What can hang from each mark
X: A Y
R: F Y
G: F Y
C: A
A: X
F: G R
Y: C E

Known rows, with every way that one mark hangs from another
F[R]: [ -2  -6 -13 -17 -10  -2 -10   3  15 -13  -7   0  16  10  11]
Y[C E]: [ 13  -4  12  -4 -12  18  -1  -7  -4  -1  -8  -4   4 -12  -5]
C[A[X[Y[E]]]]: [ -1 -11  24  37  -5  -6 -10  -9  -4 -14   8  10  -1   6  -2]
R[F[G] Y[C[A[X]] E]]: [-16   8   0  16  12  23   2  -3  -7  20   1   2 -16 -20   3]
F[G R[Y[C[A[X]] E]]]: [ -4   9 -19   7  -7  18 -27  -5  -6   6  -6  -4  18  -2  -7]
F[G[Y[E]]]: [ 15  29   8   6  -3 -20  -6   3 -13  -9   4   1   1  -3  -8]
X[Y]: [  2  -4  13  14  -6 -30  15  -2  17 -13   0  14 -10  -6  12]
F[G]: [  7  11  -1 -13  -1  -1  -2  10  -1 -10   8  11   7  -6  24]
F[G R]: [ -2   2 -23 -20  -8   5 -12   4   6 -10  -1   0  22   4  17]
Y[E]: [ 12  15  20  13 -10  -2   5  -6  -2 -14  -6   3  -1  -4  -2]
C[A]: [  1  -6  10   7   0   7  -2  12  -6 -12  11  19  -8   8  17]
R[F[G] Y[C E]]: [-11  18  -5   4  10  15  16   0   2  21  -7   1 -20 -27   7]
G[F Y]: [ 11   4  14 -22  17 -36  19  11  -3  -2  13  -2 -11  14  -9]
X[Y[C]]: [  3 -19   6   0  -8 -13  11  -2  16  -3  -1   8  -6 -13  10]
X[A]: [  4  -6  14  12  -4  -7   5   2  16 -22   3  12  13  25  23]

Rows
[ -4   2  -8 -23  12 -11  19   7  12   3   0   0  -2  12   4] => G[F[R[Y]]]
[  0 -11 -22 -17  -5   2 -36   2  -8   0   6 -10  26  10  -6] => F[G[Y[C[A[X]]]] R]
[ -8   0 -25  -8  -3  14 -30   3   1   7   0   2  19   0   6] => F[G R[Y[C[A[X]]]]]
[-10  -5   3   1  11   8  -1  -1 -10   7  10  -7  -7  -7   3] => R[F[G[Y[C[A[X]] E]]]]
[ -3  13 -23   4  -7  18 -14   0  -6   7  -9  -1  10  -4  -4] => F[G R[Y[C[A] E]]]
[-19  -5  -4  -1  16  15  12  12   8  20   1  12 -28 -15  18] => R[F Y[C[A]]]
[  7 -16  17  12  -9  28 -18 -10 -14  -2   2  -2   8  -2  -9] => Y[C[A[X]] E]
[  3  -3  26  28  -9 -23 -10 -18  10 -15   0   2   8  -2  -5] => A[X[Y[E]]]
[ -3   3 -12   7  -9  12 -12  -2   3   4 -14   0   4   2 -10] => F[R[Y[C[A] E]]]
[  0  17 -23  -4  -9  11 -13  -2   1   7 -13  -4  13  -9  -3] => F[G R[Y[C E]]]
[  5 -18 -11 -42  10 -15   7   6   0   9   4 -18   5  16 -16] => G[F[R] Y[C]]
[ -3  -6  -7 -12  10   9  18   1  -2   9  -2  -6  -5  10  -8] => G[F[R[Y[C[A] E]]]]
[ -6  14   2  -1  10  -9  15   3  -2   1   4  -4 -14  -9   7] => R[F[G[Y[E]]]]
[  5 -17  18  41 -13 -10  20 -20  15 -13  -8   1   5  10  -1] => X[A Y[C E]]
[ 15   3  15  11  -5  -6 -10   1 -18  -1   1  -3  -7   2 -24] => G[Y[C[A] E]]
[  2 -24 -10 -31  12  -6   6   9  -9   9   9 -13   0  21 -17] => G[F[R] Y[C[A]]]
[-15   6   4  17  10  19  16   1   0  19  -6   5 -30 -17   1] => R[F Y[C[A] E]]
[  9   8   4 -10   6 -27  15  -4  -6  -3  -2 -19   0  20 -31] => G[F[R] Y[E]]
[ -6   3  -2 -10   9   1  12   2  -3   7   3  -7 -11 -14   6] => R[F[G[Y[C E]]]]
